Each row comes from the steps of one path. Every step used is in the known rows, and no mark comes twice. Write the path behind each row, first mark first.
(in the rows, 128 means zero)
Known rows:
ruda-giman-gegiv-tofa-bebid-melor: [123 111 161 191 130  90 122 141  90 121  91 226 157 115  76 103 154 105
 147 117 105 116 113 130 109 140 186 150 119 187 147 123 134 171 109 147
  94 135 113 153 121 168 154 128 173 126  83 105 116]
ruda-giman-gegiv-veruk-bebid: [140 126 154 138 131  77 118 119  91 118 115 187 143  99  68  87 172 125
 151 119  81 110 112 127 122 125 197 150 119 183 114 133 151 150 143 150
 121 115 144  81 102 177 133 127 173 127 108 134 110]
veruk-gegiv: [116 129 133 139 128  91 117 118  99 125 118 125 152 125  71 101 183 108
 146 123 103 125 113 134 133 139 185 150 140 157 116 139 126 161 146 160
 116 120 100 117 111 133 144  97 144 151 113 157 113]
bebid-ruda-giman-gegiv-lodutu-kidez: [129  94 147 155 127  86 140 103  67 126 100 203 146  58  71  92 182 115
 150 113  97  66  93 117 112 138 134 149 152 158 117 140 170 122 139 131
 120 111 149 102 111 157 135 131 169 129 114 129 156]
kodudug-bebid-melor-belat-pama: [107 119 165 200  93 101 104 103  85 113  76 127 193 125  64 120 113 102
 162 151 113  98 142 130 111 125 237 171 156 163 150  94 134 136 162 136
 124 114 130 123 114 156 132 106 176 169  80 150 105]
runipeb-lodutu-gegiv-giman: [124 118 194 146 104 108 137 112  80 125  90  77 163  98  97  89 202 136
 142 142  72  73 103 147 132 125 200 159 145 143 138 157  90 158 141 142
 124 123 161 109 128 159 135  98  86 129 123 118 110]
veruk-gegiv-tofa: [119 136 143 138 126  97 117 127  96 114 135 139 160 118  79  84 159  86
 142 117  94 128 105 135 115 132 185 146 134 148 121 143 134 182 122 160
  93 111  92 132 126 130 142  92 141 134 111 139 120]
rerab-tofa: [118 119 135 137 140 116 123 126  58 114 103 115 137 118  87  91 146  86
 144 118 114 121 103 133 102 133 153 143 148 157 130 138 117 167 134 163
 154 123 127 114 133 176 147 102 144 113 114 144 114]
pama-belat-melor-bebid-tofa-gegiv-lodutu-kidez: [ 97 139 177 128  84  80 127  96  71 111 112 145 185  41  87 126 103 114
 165 134  91  62 113 118 128 130 211 191 112 157 129 123 201 157 142 164
 169 112 114  79 107 140  93  88 173 151  84  99 124]
tofa-gegiv-giman: [125 116 184 153 117  98 110 100  80 119  99 108 171 146  81  94 178 114
 132 159 100  86 112 143 131 120 194 151 128 172 125 138 156 159 128 151
 128 102 109 110 116 155 130 114  57 150 115 127 112]
kidez-lodutu: [114 115 174 163 121  88 123 131  80 121 110  91 144 149  89 110 163 116
 162 124 107 101 115 124  99 112 167 163 148 160 123 131  99 139 138 135
 128 115 154 103 143 139 149  98 129 152 130 156 113]
runipeb-lodutu: [120 121 147 150 124 104 139 120  93 126 107 109 148  69  83  98 170 119
 153 126  93 110 107 141 119 127 176 160 151 155 126 147 114 154 148 146
 132 112 165 104 144 144 148  90 129 136 132 150 121]
melor-bebid: [122 127 157 151 129 113 132 108 107 131 102 137 147 136  84 104 166 113
 155 125 100 103 125 134 121 124 174 164 134 172 135 137 128 147 138 155
 134 109 140  74 114 166 135  88 133 133 112 157 108]
rerab-tofa-gegiv: [116 113 138 136 135 122 113 113  61 118  99 128 148 108  81 102 151  77
 135 140 110 104 108 142 118 136 161 143 130 160 117 130 145 183 124 170
 152 123 103 125 136 170 133 114 127 120 116 133 102]
bebid-belat-melor: [111 148 132 129 118  82 118 120  81 113  81 141 167 123  75 103 160 128
 152 112 109 115 125 133 112 140 184 170 149 178 162 106 126 158 136 161
 133 133 114  99 126 147 136 110 152 181 105 149 133]
runipeb-lodutu-gegiv: [119 116 165 148 119 108 137 118  87 129  92 107 142  74  96 105 193 118
 146 136  73  85 101 134 132 136 184 161 146 141 125 149  83 168 141 153
 121 127 158 116 141 145 130  87 138 139 126 125 109]
ruda-giman-gegiv: [127 115 123 159 152  75 124 117  88 126 100 194 126 126  65  97 171 110
 142 132 114 134 103 128 121 126 164 138 154 180 114 144 131 151 122 148
 118 124 124  90 113 166 153 125 170 136 109 130 116]
melor-bebid-tofa: [109 132 161 138 133  99 128 117  84 117 107 111 145 122  77  97 161 119
 159 117  96 103 106 140 106 122 164 147 134 168 148 127 116 149 144 148
 183 111 129  78 100 164 137  89 149 130 106 152 112]
gegiv-tofa: [120 125 163 155 133 101 120 131  89 108 116 141 141 121  89  79 144  88
 141 132 101 120 102 132 104 121 173 146 144 155 135 146 124 168 109 154
 108  98 124 121 133 150 142  87 122 134 119 130 121]
kidez-lodutu-gegiv-veruk-bebid-belat: [112 134 209 126 107  93 117 130  75 108  84  88 175 119  79 101 189 118
 158  98  60  56 120 118 101 118 194 177 109 156 154  88  84 154 165 149
 131 131 163 107 123 157 103 116 154 149 117 140  98]
lodutu-kidez-bebid: [132 115 163 149 110  95 122 111 112 110  80 149 137 124  90 107 186 117
 163  99  92 121 114 103 103 138 169 177 116 166 124 131 157 131 131 142
 113 119 152 130 115 149 117  90 143 146  91 144 113]
kidez-lodutu-gegiv-veruk: [112 112 212 154  99  90 114 120  77 114 106  94 147 119  99 105 174 111
 154 133  60  67 109 121 100 122 206 175 137 141 126 134  88 155 140 142
 142 115 168 127 130 132 108 101 142 154 130 126 101]
melor-bebid-tofa-gegiv-lodutu: [112 118 180 137 119 108 123 104  74 124 109 107 181  47  71 108 153 112
 152 136 102  70 105 150 118 117 181 157 113 153 134 127 150 161 146 156
 180  98 101  81 116 143 123  94 119 125 113 133 107]
melor-bebid-kodudug: [125 132 170 155 114 131 127 107  82 119 116 141 148 144  82  96 177 113
 154 125 119 112 113 149 108 118 177 154 133 174 149 135 127 147 159 134
 124 118 172  60  93 171 129  76 123 125 101 159 103]
pama-belat-melor: [103 151 146 142 111  74 127 121  93 116 116 145 146 126  86 113  98 118
 158 144 113 104 125 115 131 128 205 177 147 175 134 138 123 162 130 167
 118 124 129  87 131 146 135  88 157 174  98 125 136]
veruk-bebid-kidez: [136 128 196 146 109 105 121 125  95 117  96 153 166 130  68 100 178 120
 160 108 111  93 114 122 117 143 168 154 129 171 121 111 128 140 144 140
 109  99 139  86 105 167 133 105 129 131 100 153 102]
kodudug-bebid-tofa-gegiv: [116 116 171 131 130  87 109 110  86 113  82 104 159 105  65 102 159  93
 140 132  97  98 116 136 109 122 199 138 133 165 129 124 140 155 153 148
 158 110 101 152 105 141 124 112 133 153 111 118 106]
kidez-lodutu-gegiv-tofa-bebid: [121 107 225 157 112  95 124 153 104 113 102 111 143 139  99 107 166  86
 151 114  81  67 115 119 102 120 185 168 113 143 144 143  85 174 109 145
 100 121 135 185 145 141 131  94 134 137 105  94 101]
pama-belat-melor-bebid-tofa-gegiv-lodutu: [ 96 150 171 125  94  89 127 104  73 121 117 124 184  40  81 126  94 117
 160 147 106  57 122 136 128 122 214 183 112 163 138 128 150 171 148 167
 170 112 103  63 119 139 117  88 152 153  94 112 121]
ruda-giman: [132 116 165 158 147  92 126 109  94 115  93 196 122 129  73  90 172 115
 147 133 107 119 102 133 120 127 162 145 157 176 128 125 108 140 117 140
 134 113 127  96 119 164 156 108 131 147 117 144 115]
kidez-lodutu-gegiv-veruk-bebid-kodudug: [125 128 237 147  82 104 112 126  61 107 123  93 155 127  89  97 201 122
 155 118  79  59 107 131  96 116 212 166 108 151 144 125  89 151 160 127
 119 131 201 103 100 154 103  84 129 136 116 136  89]
rerab-tofa-gegiv-giman-ruda: [120 127 160 153 125 120 112  92  48 120  98  93 164 120  83  78 168  86
 129 140  87  80 112 138  98 120 209 132 135 164 128 141 154 161 131 159
 148 128 114 108 128 187 151 148  56 116 116 126  94]
pama-belat-melor-bebid: [105 156 154 135 107  93 137 106 107 126 115 144 155 133  88 116 101 117
 168 139 106  94 140 118 133 123 210 186 132 180 138 135 137 156 136 168
 119 122 139  50 120 161 129  79 162 160  84 137 124]
rerab-tofa-bebid-ruda-giman: [130 105 172 139 144 112 141 119  84 114  78 184 117 116  79  90 159  84
 145  99 102  56 115 138 107 138 108 139 132 179 159 121 101 147 134 143
 166 127 127 148 131 202 162 125 144 116 103 147 140]
lodutu-gegiv-tofa-bebid: [127 119 195 150 120 104 121 140 115 111  93 147 141 120  92  96 163  82
 138 121  80  88 108 129 122 132 188 162 112 149 148 149 106 184 102 158
 103 113 113 183 129 151 124  98 132 132 100  91 108]
runipeb-lodutu-gegiv-veruk-bebid-belat-melor: [119 151 176 103  83  90 126 113  84 111  81 112 185  37  87  99 189 142
 158 104  41  62 123 140 125 146 229 191 113 156 165 107 108 172 163 163
 131 141 161  96 126 152 101 104 169 162 102 126 121]
giman-gegiv-lodutu-kidez-bebid-veruk: [119 103 130 152  96  83 123 109 114 128  75 146 183  46  67 108 197 118
 166  91 114  97 105 108 100 137 184 190 109 132 117 134 179 140 162 138
 101 108 185 125 112 124 116 113 173 133  99 128 104]
pama-belat-melor-bebid-tofa: [ 93 163 158 126 110  78 138 116  85 117 117 124 153 120  87 114  94 120
 169 124 101  90 123 121 119 123 196 172 131 171 152 127 124 161 144 163
 175 123 125  55 107 157 125  80 177 158  84 128 129]
tofa-gegiv-veruk: [121 113 172 144 117  96  99  97  90 114 105 138 156  89  80  95 150  95
 138 151  71  88 112 136 125 128 206 167 121 164 114 135 163 167 139 165
 150  88 128 123 123 131 102 109 117 157 126 130 111]
lodutu-kidez-bebid-veruk-gegiv-giman: [119 121 176 134  85  79 118  95 131 112  77 116 188 137  78  91 235 124
 159  89  91  93 111 118 117 141 198 179 107 145 129 113 168 135 167 130
 107 115 154 131  91 136 116 113 117 144  82 152  99]
gegiv-giman-ruda-bebid-melor-belat-pama: [123 149 181 229  97  98 108  79  83 120  63 108 176 127  71  95 137 125
 159 153  99  62 134 126 112 130 236 163 157 173 166 105 135 121 136 126
 134 120 146 122 111 180 161 143 103 151  75 152  87]
belat-pama: [120 122 145 176 111  84  98 117  86 111 117 123 133 129  67 112 155  96
 155 129 122 117 113 142 120 143 196 162 149 159 125 151 146 146 114 143
 155  89 117 102 127 142 147 102 140 153 100 147 110]
ruda-bebid-belat: [130 153 144 141 149  94 123 115 112 112  49 143 136 110  61  96 179 114
 150 101 116 108 120 122 120 128 144 161 143 184 158  97 109 141 143 154
 124 128 135 152 119 167 140 117 148 138 115 157 113]
ruda-bebid-belat-pama: [126 153 141 162 126  78 102 117 101 104  58 130 132 111  48 111 169 101
 158  95 127 108 123 136 127 141 163 171 141 176 155 112 133 136 129 144
 153 107 120 147 125 159 149 122 162 144  91 155 109]

Write each row's path:
[146 154 210 178 115 102 123  90 100 124  59 136 147 126  73  73 198 129
 156 113  97  65 118 113 103 132 193 151 153 177 132 131 134 115 141 122
 109 106 159 132 105 172 158 148  67 128 105 145  89] : gegiv-giman-ruda-bebid-kidez
[133 115 149 153 149  80 122 144 112 116 101 211 130 115  74  91 149  86
 142 112 100 126 111 126 118 124 173 145 120 178 129 149 144 170 108 151
  94 112 111 158 128 166 154 127 162 112  92 101 115] : ruda-giman-gegiv-tofa-bebid
[131 124 210 150 102  73 116 130  77 119 101 182 164 114  68 103 179 126
 166  96  80  81 112 115  94 128 185 163 125 174 100 109 135 130 162 119
 115 111 176  77 112 157 129 137 182 119 104 145  95] : ruda-giman-gegiv-veruk-bebid-kidez-lodutu
[111 124 182 136 118  97 110  97  81 114 105 118 164  82  83  99 141 101
 151 133  61  73 111 143 116 121 198 161 108 167 135 120 159 163 154 161
 203  95 125  91  98 146  96 103 140 139 106 134 103] : melor-bebid-tofa-gegiv-veruk
[130 143 227 178 107 101 130 106 102 137  49 127 130 123  84 105 208 113
 162 102  80  42 121  98  90 139 189 162 155 157 119 120  80 124 134 120
  98 132 173 150 127 148 146 136 132 136 112 132  73] : giman-ruda-bebid-kidez-lodutu-gegiv
[123 117 131 151 149  87 134 109  81 135  97 193 122 133  69  95 174 105
 144 125 104  74 106 129 117 127 129 129 155 179 129 143 120 136 137 144
 126 122 139  90 107 167 160 138 159 143 118 151 150] : bebid-ruda-giman-gegiv
[137 117 223 125 122  98 132  95  96 113  93 185 129 109  79  83 199 118
 142 122  54  15 104 133 126 140 158 151 122 169 147 120  87 142 140 143
 138 118 153  94  95 180 119 116 137 150 114 136 135] : lodutu-gegiv-veruk-bebid-ruda-giman
[120 107 168 144 124  89 122 103 134 117  68 120 162 126  63  86 183  93
 155 122 114  96 123 132 108 124 206 159 152 150 133 118 122 140 167 136
 114  99 173 134 113 142 126 107 139 154 122 143 104] : kodudug-bebid-veruk
[126 137 176 152 124 110 120  73  99 124  49  99 157 105  75  71 192  84
 140 123 100  45 115 138 108 131 195 150 135 160 136 119 148 155 136 145
 142 121 159 153 119 184 146 159  72 110 112 126  74] : rerab-tofa-gegiv-giman-ruda-bebid-veruk
[134 115 155 146 100 102 137 114 106 120  85 128 146  68  95 110 191 125
 168  93  77 110 113 115 111 141 171 186 119 152 119 135 148 134 151 134
 113 121 185 123 141 137 118  82 146 135 102 140 114] : runipeb-lodutu-kidez-bebid
[115 117 236 176  78  95 122 124  67 120  98  99 185 122  94 115 187 140
 162 120  64  41 118 123 100 142 220 180 112 159 145 100  82 159 149 139
 124 140 167 102 115 150 104 101 148 156 113 129  98] : kidez-lodutu-gegiv-veruk-bebid-melor
[103 166 164 139  92 115 133 104  83 115 129 151 154 140  86 115 113 117
 166 132 122  99 129 128 121 120 212 182 129 183 156 133 134 155 156 151
 110 130 174  42  99 161 125  66 154 153  77 139 118] : pama-belat-melor-bebid-kodudug
[115 114 206 157 115  95 124 135  78 113 109 101 143 143 105 103 167  88
 149 125  82  76  99 121  95 115 178 155 141 134 133 142  76 172 104 143
  97 122 140 137 148 135 132  91 131 142 125 111 109] : kidez-lodutu-gegiv-tofa
[145 148 201 169 127  97 128  85 107 128  60 101 124 136  83  78 214 126
 139 131  78  55 112 117 118 129 216 150 144 164 146 150 103 135 119 141
 104 131 145 145 107 180 149 134  73 134 110 116  87] : lodutu-gegiv-giman-ruda-bebid
[121 138 177 115 103 108 128 118  82 109  81 105 181  39  75  92 191 123
 151 103  46  65 113 136 123 132 201 175 109 151 157 102  92 164 179 162
 135 130 176 105 125 160  99 109 154 134 115 132 107] : runipeb-lodutu-gegiv-veruk-bebid-belat
[136 125 180 138 117  92 112 118 100 109 121 127 156  98  78  85 164 115
 152 124  79  95 117 130 115 131 202 166 114 170 131 128 136 154 144 156
 135  96 153  93 109 164 116  93 132 136 116 147 111] : gegiv-veruk-bebid
[132 141 200 142 133  78 110 103  90 113  68  89 147 121  73  89 185 122
 139 138 104  74 101 144 127 126 164 140 123 175 148 130 141 152 121 141
 172 109 100 156 105 166 139 121  82 136 110 120 103] : ruda-bebid-tofa-gegiv-giman
[114 116 144 128  87  93 137 103 141 123  81 127 180  58  82 108 230 117
 173  72  75  97 111 123 122 151 189 194 111 132 114 114 153 147 179 134
 106 121 187 140 122 112 117  94 167 139  93 161  98] : runipeb-lodutu-kidez-bebid-veruk-gegiv
[132 142 242 176 101 102 116  97  95 125  55 130 133  90  86  94 194 114
 162 100  49  25 118  98  86 136 217 177 145 153 118 121  94 124 148 123
 119 120 197 156 125 139 118 143 137 140 117 129  72] : giman-ruda-bebid-kidez-lodutu-gegiv-veruk
[137  83 156 160 122  84 135 118  92 127  86 205 148  54  66 102 181 110
 154  97  93  57 110 114 118 139 141 160 125 164 128 143 180 123 143 130
 123 105 143 152 111 163 135 134 169 125 100 116 150] : tofa-bebid-ruda-giman-gegiv-lodutu-kidez
[120 141 140 126  89  81 119 113 101 105  54 161 166 119  82 113 187 130
 167  82  94 118 129 107  99 152 181 195 118 180 158  96 160 133 140 151
 113 145 132 122 116 144 112 107 172 181  73 142 125] : lodutu-kidez-bebid-belat-melor
[117 132 169 130 100  85 119  96 137 123  81  98 188 138  78  88 221 127
 157 100 112  86 120 136 117 128 199 173 107 149 137 121 120 147 171 137
 112 117 143 119 101 134 143 110  95 148  89 166  95] : kidez-bebid-veruk-gegiv-giman
[120 122 170 143 113  80 122 123  90 101  81 136 138 108  86 102 178 121
 162  86  93 118  97 109  88 137 157 159 116 157 139 122 142 132 141 136
 168 121 137 137 102 148 118  95 154 145  87 135 114] : lodutu-kidez-bebid-tofa
[123 125 145 134 119  96 116 113 102 102  59 159 156 117  74 108 185 114
 161  79  95 119 118  98  97 132 157 176 114 173 151  90 148 128 152 147
 119 134 146 127 113 150 112 110 155 154  84 151 113] : lodutu-kidez-bebid-belat
[127  98 169 156 102  96 111 102  75 116 102 153 170  52  74 109 174 104
 146 141  94  90 100 127 125 135 188 173 130 147 105 132 202 152 127 154
 125  92 123 127 125 133 104 101 119 144 123 117 112] : tofa-gegiv-lodutu-kidez
[122 118 199 131 116  85 109 105  75 106  85  75 173 131  66  85 172 111
 137 140  95  84 115 143 112 111 214 135 129 167 141 133 146 147 156 139
 158 105 103 143 101 157 126 123  81 148 109 114 106] : kodudug-bebid-tofa-gegiv-giman
[125 127 160 137 125  99 116 143 119 113 120 140 160 114  77  92 162  83
 146 106  93 122 119 130 125 136 195 155 103 154 136 147 143 184 129 162
  98 108  86 180 123 135 141  96 142 126  91 128 116] : veruk-gegiv-tofa-bebid
[119 120 178 145 116 113 140 128  84 119 106 116 143  64 103  89 167  96
 143 131  67  91  93 137 117 127 183 154 143 129 131 156  89 188 117 156
 101 116 152 134 149 140 133  82 133 122 127  99 116] : runipeb-lodutu-gegiv-tofa
[119 131 202 124 115  84 112 124  72 100 105 105 151  91  84  88 179 123
 149 123  58  69  92 130 108 134 198 150 108 148 147 129  95 168 144 156
 181 114 133 110  87 163 102  97 155 145 108 120 103] : lodutu-gegiv-veruk-bebid-tofa
[125 106 147 162 112  95 134 116  85 115 102 129 148  70  90 100 181 115
 158 113  71 114 100 125 120 140 172 169 153 146 114 136 159 146 141 144
 127 110 178 119 134 143 121  90 147 136 121 135 117] : runipeb-lodutu-kidez
[126 133 176 136 113  97 152  83 108 132  90 193 133 141  92 102 172 131
 159 118  94  47 132 148 121 142 150 163 148 194 159 125 122 135 121 139
 135 124 135  46 108 170 153 100 148 164  94 161 156] : belat-melor-bebid-ruda-giman
[121 117 189 128 119  87  99 102  83 100  89 110 165  73  68  87 147  96
 142 134  66  87 113 138 102 117 229 150 121 160 131 129 156 159 170 150
 179  97 120 157 104 133  93 115 140 155 120 117 108] : kodudug-bebid-tofa-gegiv-veruk
[110 109 226 150  99 122 121 149  69 116  65 118 157 125  94 123 177  86
 157  88  95  58 119 110  92 144 160 166 120 140 129 115  84 165 147 136
 143 138 145 172 142 168 126 121 160 108  91 119  81] : rerab-tofa-bebid-kidez-lodutu-gegiv
[141 143 151 173 149  94 127  98 120 131  77 131 111 106  77  83 179 111
 154 115  96  97 121 116 110 132 187 152 153 176 133 140 124 130 121 144
 108 120 151 142 118 164 161 122 110 138 119 150 101] : giman-ruda-bebid
[109 125 143 175 115  91 103 112  84 110 104 124 153 120  68 111 103  91
 157 158 108 112 123 129 123 119 194 164 156 154 130 123 140 146 130 148
 151  91 119 103 126 156 139 100 158 164  92 161 107] : melor-belat-pama
[ 98 112 154 195  98 120 104 132  57 105  78 132 181 110  75 129  94  81
 160 132 117  95 133 133 108 142 192 171 126 157 163  96 134 169 146 152
 173 131 112 155 130 185 137 112 184 129  60 147 100] : rerab-tofa-bebid-melor-belat-pama
[131 123 175 140 126 104 139 117 100 127 109 119 148 141  72  92 179 118
 151 115 104  51 121 136 116 136 134 144 125 173 149 127 111 135 145 147
 117 108 141  84 108 171 144 103 121 148 117 169 144] : veruk-bebid-ruda
[ 90 149 157 134  99  84 138  98 132 126  95 150 170 129  81 115 110 108
 170 131 112  67 135 121 132 123 210 199 135 168 140 114 127 162 152 158
 130 113 176  52 114 148 121  90 168 161  90 142 111] : pama-belat-melor-bebid-veruk
[122 157 144 163 118 104  96  86  58 106  55  94 155  99  52  93 172  76
 140 106 106  70 128 136 109 133 202 150 130 175 153 115 169 144 135 151
 167 127 101 142 130 195 155 173  92 113  84 132  80] : rerab-tofa-gegiv-giman-ruda-bebid-belat-pama
[108 114 147 142 112  90 124 106 110 125 107 114 193  50  60  94 193 109
 154 122 122  90 103 148 125 132 197 172 136 126 118 124 128 161 169 147
 126  98 135 115 115 109 137  99 142 144 126 159 106] : bebid-veruk-gegiv-lodutu
[136 110 185 143 119  97 141  91 111 113  70 217 116 124  85  97 201 117
 161  91  88  61 109 113 103 142 121 162 126 180 135 112 136 107 133 124
 118 117 157 113 109 164 138 110 142 153  94 157 144] : lodutu-kidez-bebid-ruda-giman
[116 110 242 161  94 100 121 144 102 124  63 132 156 147  84 126 191 109
 160 104  85  52 122 113 108 140 178 177 126 152 129 117  88 147 142 129
 121 120 148 164 129 143 124 116 148 148  99 121  85] : tofa-bebid-kidez-lodutu-gegiv
